Each row comes from the steps of one walk. Every step used is in the known rows, and no mark comes twice. Write the walk behind each row, first mark first.
Known rows:
Y > E > S > W > H > M: [ -7   0 -15  -7  18  -4  10 -12   3 -13  -6  -5   6  11  16 -26  23   7
  -3  -4 -17  14 -17   6 -11 -18   6 -27  12]
B > E > S: [  7  -7 -30  -6   8  -6  -6 -13   5 -19  19   0   9   2 -13 -22  23   9
  -8 -17  -4  12 -13  15  -9 -13   2 -22  15]
A > Y > E: [  9 -23 -31 -16  21   6   8 -27   4  -6  13   3   7   5 -12 -29  15  34
  -8 -10 -14   0 -12   4  -6  -9  14 -29   7]
N > M > H: [ 10 -23 -36  -5  16  -1   1 -16  -4  -6   7   6  15 -10 -10 -32  21  14
  -1 -16  -5   9  -5   1   5  -8  -5  -6  21]
A > Y > E > S > W > H: [  0  -9  -7  -4  21  -1   2 -10  12 -14   3   1  -8  10  12 -29  16  21
  -5  -8  -8  -3  -4   4 -19 -20  16 -35   5]
A > Y: [ 11 -21 -31 -23  20   1   4 -31   3  -7   9   1   5   1 -15 -28  22  29
  -1 -20  -6   3  -3  -3  -6  -6  10 -17  12]
D > W > E: [ 16  -5 -35 -15  21  20   2 -34  13  -9   9   5  13   6  -7 -18  18  11
   2 -14  -6   9 -20   1  -4 -14  17 -18   7]
E > S > W > H > M: [ -4   1 -15 -12  16 -10   5 -16   2 -12  -9  -6   4   6  13 -26  32   3
   4 -11  -9  17  -7   0 -12 -13   2 -16  16]
H > M: [  6 -11 -39 -24  17  -4  10 -32  -3  -6   1  -4  18   1 -12 -27  30  15
   1 -15 -15  20 -16   0   1  -1  -1  -9  19]
Y > M > H > W > E: [ 22 -11 -32   3  10  10  -5 -13  13  -5   0 -11  16   1 -16 -18  20   6
  -5  -2   2  13 -14 -17   7  -5   1  -8   2]
A > Y > M > H: [ 23 -20 -27 -16  16  -7   0 -26  14  -3  -1  -3   6   1 -21 -28  21  22
  -5 -12  -2   9  -2 -12  -7  -7   4  -2   5]
W > H > M: [ -2 -13 -28 -24  20  -8  14 -30  -3  -8  -2  -1   5   6  -3 -30  27  17
   5 -15 -16  17 -15 -12  -3  -5   3  -8  17]
S > W > E > Y: [ 18  -2 -27  -6  14  10  -2  -4   8  -9   0   2  12   1   3 -23  16  14
   4 -10 -12   4 -13   0  -3  -6  10 -29  -4]
W > H > M > E > Y: [  2  -5 -32 -20  14 -25   9 -19  -1 -11   9   5  -6  -1  -6 -23  20  26
   8 -18 -18  22 -14 -12   1  11  -6 -10   5]
A > Y > M: [ 22 -13 -27 -26  18   0   3 -33   8  -6   6  -6  11   7 -18 -29  26  20
  -3 -14  -8  12  -3 -11 -11  -5   8  -7   7]
M > E > S > W: [ 11   1 -31 -14   9  -7  -6 -15   4  -8  13  -2   7 -17   3 -11  23   7
   0 -13   0  15  -1   9  -6   0   1 -17  12]
A > Y > E > S: [  8 -18 -20  -6  15  -2   1 -17   6 -15  20   1   9   9 -12 -27  17  28
  -9 -13  -7   4  -3   8 -13 -18   7 -30  13]
N > M > E: [ 10 -15 -45 -17  15  -3   3 -23  -9  -9  27   5  11 -16  -9 -21  24  15
  -1 -19 -13  17  -6   0   5   8  -2  -9  20]
S > W > H > M > E: [ -3  -2 -35 -25  20 -10  11 -26  -1  -4  -2  -1  -7  -8  12 -19  25  11
   5 -11 -15  19 -15  -7   0  10   6 -11   8]
E > Y > M > H: [ 25  -8 -25  -9   8 -11  -4 -14  12  -5  -4  -2  17  -2 -20 -29  15  17
   1 -12  -4  16  -5  -8  -3  -5 -10  -4   0]
E > S > W > H: [  1  -3 -12  -9  15   0  -1 -13   7 -13  -3  -3   1  -1  12 -25  24   7
   4 -14  -1   6   0  -2 -16 -18   9 -20  12]
C > M > H > W: [ -8 -18 -28  -5  12  -5 -10 -23  11  -5   6 -12  13   0 -13 -27  23  12
  -3 -15   6  13  -8   3   5  -8  -5 -10   5]
E > Y > M: [ 25  -3 -27 -20  10  -3   0 -21   9  -8   2  -7  21   6 -19 -29  20  16
   2 -14 -11  19  -5  -8  -8  -3  -5 -10   3]
W > H: [  4 -17 -25 -20  16   4   8 -27   4  -7   3   3   2  -1  -5 -28  18  21
   5 -18  -7   7  -7 -12  -7 -10  10 -14  12]
S > W > H > M: [ -3  -5 -25 -22  24  -2  12 -25   1  -5 -13  -5   1   3  13 -29  29   8
   5 -10 -15  13 -15  -5  -5  -6   9 -14  11]
H > M > E > Y > A: [ 11  -5 -49 -11  14 -24   3 -16   0  -2  15   3  11  -3 -12 -30  29  20
   0 -12 -20  26 -14   6   9  17 -11  -6  11]

Write each row's walk:
[  9 -13 -27  17   6   2 -11  -1  10 -14   8  -5  12  -2 -13 -15  21   9
  -6  -9   9   8  -7  -5   5 -14  -3 -18  12]
M > H > W > E > S
[ 23  -5 -41 -26   8  -3   3 -33   5  -4  15  -5  11 -12 -18 -14  22  13
  -2 -13  -8  24  -8  -9  -2   7   0  -1   8]
Y > M > E
[ 14 -15 -37  20  12  -1 -12   5  16  -6   5   1  13   1 -14 -30  19  16
  -3  -6  -2   4 -12  -3  14   0  -4 -18   2]
M > H > W > E > Y > A
[ 14   9 -16 -15   8  -9  -1 -17  11 -10   5  -6  -2  -6   7 -14  23   3
   2 -10  -2  20  -1  -9 -15  -5   3  -9   4]
Y > M > E > S > W > H
[ 17 -10 -36  -8  14  -7  -3 -12   9  -3  10   2  17   2 -14 -39  22  23
   0 -15 -10  10  -6   6  -1  -1  -3 -15   9]
E > Y > A
[ 10  -2 -22 -10  13   4  -6 -14   6  -9   1  -5  15  -4   3 -22  25   5
  -1 -12   0  10   0  11 -12 -16   4 -21  14]
E > S > W
[ 22   9 -26 -17   5  -6  -6 -18   9  -9   9 -10  11 -10   0 -11  26   0
  -4  -9  -1  23   0   2 -10  -1   0  -9   6]
Y > M > E > S > W
[  0   3 -29 -20  17 -20   7 -14   1  -8  -3   1  -7  -4  10 -23  22  14
   8 -13 -19  18 -13  -5  -1  11   0 -15   2]
S > W > H > M > E > Y
[ 10  -4 -43 -21  11 -23   4 -20  -5  -8  13   1   9  -6 -14 -21  23  24
   3 -18 -18  26 -14  -1   7  15 -11 -10   9]
H > M > E > Y
[  7 -20 -37  12  16  11  -3  -5   0 -11   9  -1  13  -4  -8 -24  22   7
  -6  -8  -3   6 -11 -10  14  -4  -1 -15  14]
N > M > H > W > E
[ 15 -11 -24  -2   4   9  -2 -11   8 -14  16   2  16   3 -12 -16  22  15
   0 -15  -1  12  -7  -4  -8 -17   5 -18  15]
W > E > S
[ -3  -6 -27 -15   1 -17  -7 -22   9 -12  29  -4   8  -4 -11 -18  22  15
  -1 -23  -1  26  -1   9 -10  -9  -7  -6  12]
C > M > E > S
[ 29  -8 -26  -1   4  -1  -4  -6  17  -9  -1   1  15   4 -18 -23  12  17
   3  -9  -8  13 -12 -16  -2  -9  -2  -7  -4]
W > E > Y > M > H
[ -2  -5 -28 -16   8 -24   7 -20  -1 -14  15   2  -4  -2  -3 -16  28  16
   4 -19  -9  26  -7  -8  -6   1  -6  -5  19]
W > H > M > E > S
[ -3   3 -24 -14   4 -12 -10 -17  11 -10  19  -6   6  -7   5 -16  24   6
  -1 -17   0  21  -1  14 -10  -9  -1 -12   8]
C > M > E > S > W
[ -6 -13 -20  15   2  -2 -14  -3  18 -13  13  -9  13   8 -12 -21  23   7
  -5 -14   9  15  -7   0   0 -19  -6 -13   7]
C > M > H > W > E > S
[  8  -9 -17  -6  19   3   0 -12   8 -11   8  -3   7   7   5 -25  19  19
  -9  -7  -9   0  -4  15 -13 -17  12 -35   7]
A > Y > E > S > W
[  4  -7 -22 -21  20   8   5 -23   7  -5  -8  -1  -1  -4  12 -27  20  12
   6 -13  -7   2  -7  -5  -8 -11  15 -21   6]
S > W > H
[ 19  -5 -27   0   9  -9 -11  -9  10  -6  -5 -13  17   0 -19 -28  20   9
  -3  -7   0  15  -2  -8   3   1 -13  -9   0]
E > Y > M > H > W
[ 23   0 -27  -1   9   7  -6  -8   9 -12   8 -13  21  12 -18 -21  22  10
  -1  -6  -9  16 -12 -15   0   0  -4 -18  -3]
H > W > E > Y > M
[  4  -8 -39 -12   7 -22  -6 -17  14  -3  26   1   6  -1 -13 -33  20  24
   2 -19 -13  22  -7  12   0   5  -7  -7   2]
C > M > E > Y > A
[ 29   0 -20   0   9   5  -7  -1  18  -6 -12  -2  13   1  -3 -22  13   8
   2  -3  -7  10 -12  -9  -3  -8   2 -14  -9]
S > W > E > Y > M > H
[ 20 -18 -26   2  16   6  -4 -14  16  -7   1  -9   6   7 -19 -21  22  15
  -8  -6   2   7  -9 -19   4  -3   5 -11   1]
A > Y > M > H > W > E
[ 16 -17 -29  -6  18  -5  -7 -23  11  -5  -2 -13   8   3 -19 -27  24  14
  -9  -8   3  10  -2 -13   1   0  -1  -8   4]
A > Y > M > H > W
[  5   5 -35 -16  10 -15   0 -18  -2  -9   8  -6   9  -9   4 -12  31   3
  -4 -12  -8  27  -9  11  -2   5  -5 -12  16]
H > M > E > S > W
[ 23 -11 -35 -27  13  -9   3 -34   7  -6  18  -4   2  -5 -20 -19  23  25
  -4 -14  -8  16  -4 -11  -7   9   7  -4   6]
A > Y > M > E
[ 16 -10 -39 -18   8 -13  -2 -18   1  -8  19   4   7 -12 -16 -21  14  27
   4 -20  -9  15  -6   0   2  10  -3 -15   4]
M > E > Y
[ -3  -9 -37 -25  13 -15  14 -30  -2  -6  10   3  -5  -6  -4 -20  25  20
   4 -17 -15  22 -16 -13   2   8   3  -4  14]
W > H > M > E
[ -1   6 -33 -23  21 -21   9 -31   7 -11   9   6  -9   4  -2 -23  18  15
   7 -20 -17  21 -18  -4  -5   6  -1 -10   2]
D > W > H > M > E > Y
[ 21   2 -30 -15  11  -9  -3 -17  10 -15  11  -5  14  10 -18 -30  19  10
  -5 -12 -16  17 -18   3  -8  -2  -2 -17  -2]
B > E > Y > M
[  0  -1 -21  -7  14  -8   0  -6  -1 -16  15   3  -4 -11  16 -21  25   4
   3 -16  -7  14   3   1  -8  -4   0 -16  16]
N > M > E > S > W > H
